Each row comes from the steps of one walk. Every step used is in the known rows, and no mark comes twice. Write the walk behind each row, first mark first.
In the rows, zero is written as 100.
Known rows:
nuvet -> vizasi -> dozug -> rodur: 91 104 80 129 64 68 169 132 92 95 86 79 101 77 82 131 86 50 135 15 83 122 95 86 127
disadis -> vizasi: 85 99 74 104 123 84 92 119 88 103 124 73 68 67 104 88 96 114 112 132 79 56 88 95 100
dozug -> disadis: 93 116 109 82 45 70 79 126 83 102 113 117 115 87 87 98 123 84 97 128 64 81 120 76 80
rodur -> vizasi -> nuvet: 86 115 83 119 82 46 74 155 37 66 133 59 91 110 117 92 96 98 116 91 49 69 101 62 138
nuvet -> vizasi: 73 94 87 109 49 82 101 144 67 101 105 87 89 84 99 119 87 58 127 70 83 58 92 84 81
muner -> dozug -> rodur -> vizasi -> disadis: 63 94 132 84 102 82 145 100 65 127 84 103 86 79 81 76 89 94 117 72 89 71 72 82 103
vizasi -> disadis -> rodur: 50 85 137 100 102 111 115 100 94 116 111 167 84 68 97 71 109 122 140 112 77 80 114 120 76
nuvet -> vizasi -> rodur: 82 105 90 112 40 74 125 142 47 133 70 80 88 87 106 128 86 63 129 70 126 112 84 103 90
dozug -> disadis -> rodur -> vizasi: 67 132 106 76 69 65 44 139 69 90 111 95 108 69 107 70 115 120 113 111 61 101 159 72 136
disadis -> dozug: 66 82 101 95 51 90 89 112 60 87 128 101 109 65 96 131 107 86 135 133 51 83 99 105 76
nuvet -> vizasi -> disadis -> rodur -> dozug: 30 67 110 123 117 101 78 102 112 116 89 126 99 65 111 96 130 92 182 44 105 104 112 123 123
nuvet -> vizasi -> disadis: 66 70 112 111 73 84 140 128 85 124 90 134 92 105 96 101 91 75 131 63 116 58 87 91 60
dozug -> rodur -> vizasi -> disadis: 78 90 120 94 92 52 157 115 76 130 91 95 89 100 90 82 91 90 112 63 96 83 83 64 122
rodur -> dozug: 64 88 83 132 110 69 55 102 106 100 109 76 109 65 107 117 133 83 137 92 53 91 89 94 126
dozug -> rodur: 85 103 112 86 61 87 134 111 71 114 115 89 85 67 79 107 99 61 119 96 53 86 74 87 103
vizasi -> dozug -> disadis -> rodur: 82 133 103 115 81 81 92 119 115 74 106 142 124 60 93 89 126 120 122 102 55 143 168 104 121
vizasi -> rodur -> disadis: 108 106 112 104 78 88 125 89 62 157 62 141 74 73 113 103 92 89 99 110 133 106 70 112 39
rodur -> disadis -> vizasi -> nuvet: 115 100 86 99 131 97 85 103 63 101 127 109 52 84 117 71 99 106 116 122 101 54 70 107 65
muner -> dozug -> disadis -> vizasi -> nuvet: 98 130 92 67 102 102 56 126 52 80 137 86 85 83 91 68 123 112 121 146 67 67 104 111 97
rodur -> dozug -> disadis: 79 104 92 107 84 57 36 107 110 101 104 90 134 74 100 111 155 81 123 103 60 109 116 83 125
rodur -> vizasi: 77 106 83 115 82 46 80 140 65 94 108 63 93 86 111 96 89 100 100 93 64 62 104 55 120
muner -> dozug -> disadis: 79 120 118 72 58 96 65 112 69 102 106 123 109 66 78 89 119 90 102 136 55 69 111 97 60

Which walk is each row?
107 110 109 66 127 130 114 78 43 114 118 98 41 58 91 67 95 84 131 108 94 63 46 128 67 => muner -> dozug -> rodur -> disadis -> vizasi -> nuvet
65 124 97 103 88 80 53 152 35 61 141 76 81 83 120 73 102 119 144 97 39 92 129 87 155 => disadis -> rodur -> vizasi -> nuvet
63 146 116 68 74 93 25 141 29 62 130 94 101 74 103 58 120 122 136 116 40 99 145 97 136 => muner -> dozug -> disadis -> rodur -> vizasi -> nuvet
105 111 68 123 133 69 162 108 114 99 106 65 79 62 88 101 92 104 119 76 82 121 93 97 147 => disadis -> vizasi -> dozug -> rodur
96 108 74 103 119 85 85 134 58 79 149 64 65 92 110 83 105 111 128 127 66 64 86 100 115 => disadis -> vizasi -> nuvet
99 112 93 130 83 65 164 109 104 94 98 94 101 67 81 117 100 76 117 62 57 127 95 88 126 => vizasi -> dozug -> rodur
119 106 106 126 96 79 166 79 110 117 76 136 90 62 90 105 95 73 104 56 91 117 82 95 74 => vizasi -> dozug -> rodur -> disadis
68 95 72 135 80 62 87 123 75 133 63 54 107 76 117 141 119 61 155 46 122 143 85 114 136 => nuvet -> vizasi -> rodur -> dozug
72 84 106 118 106 46 119 123 84 115 94 113 95 107 108 80 92 117 104 87 100 56 99 62 100 => rodur -> vizasi -> disadis
87 119 92 65 105 101 64 110 83 105 112 94 86 60 85 74 115 116 106 151 79 58 107 106 81 => muner -> dozug -> disadis -> vizasi
95 112 75 106 114 79 119 117 68 137 95 65 66 72 110 97 95 119 115 131 121 109 84 115 111 => disadis -> vizasi -> rodur
88 115 64 160 108 27 110 138 102 74 92 71 111 87 112 106 86 118 97 62 64 105 123 57 146 => rodur -> vizasi -> dozug
58 69 110 104 83 55 115 112 70 102 104 110 114 96 107 106 98 117 128 101 95 77 109 79 98 => rodur -> vizasi -> disadis -> dozug
103 99 101 106 58 87 132 110 54 157 50 125 75 81 115 116 81 61 116 63 160 103 70 109 38 => nuvet -> vizasi -> rodur -> disadis
76 126 89 116 58 84 96 141 105 78 91 126 124 68 96 104 115 95 139 54 85 138 168 101 122 => nuvet -> vizasi -> dozug -> disadis -> rodur
82 110 82 107 53 50 71 127 80 135 60 70 134 87 109 133 141 57 143 57 133 160 112 102 135 => nuvet -> vizasi -> rodur -> dozug -> disadis
99 108 54 148 144 68 122 118 120 84 110 78 85 68 104 98 93 130 110 98 82 94 109 96 127 => disadis -> vizasi -> dozug
89 103 67 101 132 59 35 104 123 104 113 60 110 69 106 96 149 109 126 119 85 99 117 94 143 => rodur -> dozug -> disadis -> vizasi
55 135 115 68 79 95 33 123 56 88 103 101 103 51 97 63 111 125 120 120 53 87 149 91 119 => muner -> dozug -> disadis -> rodur -> vizasi
61 57 129 73 41 94 177 107 60 121 96 120 105 86 77 133 98 50 165 54 114 98 79 110 78 => nuvet -> vizasi -> disadis -> dozug -> rodur
121 104 101 76 117 102 128 95 57 116 122 94 47 78 101 75 98 81 124 99 98 75 54 107 85 => dozug -> rodur -> disadis -> vizasi -> nuvet
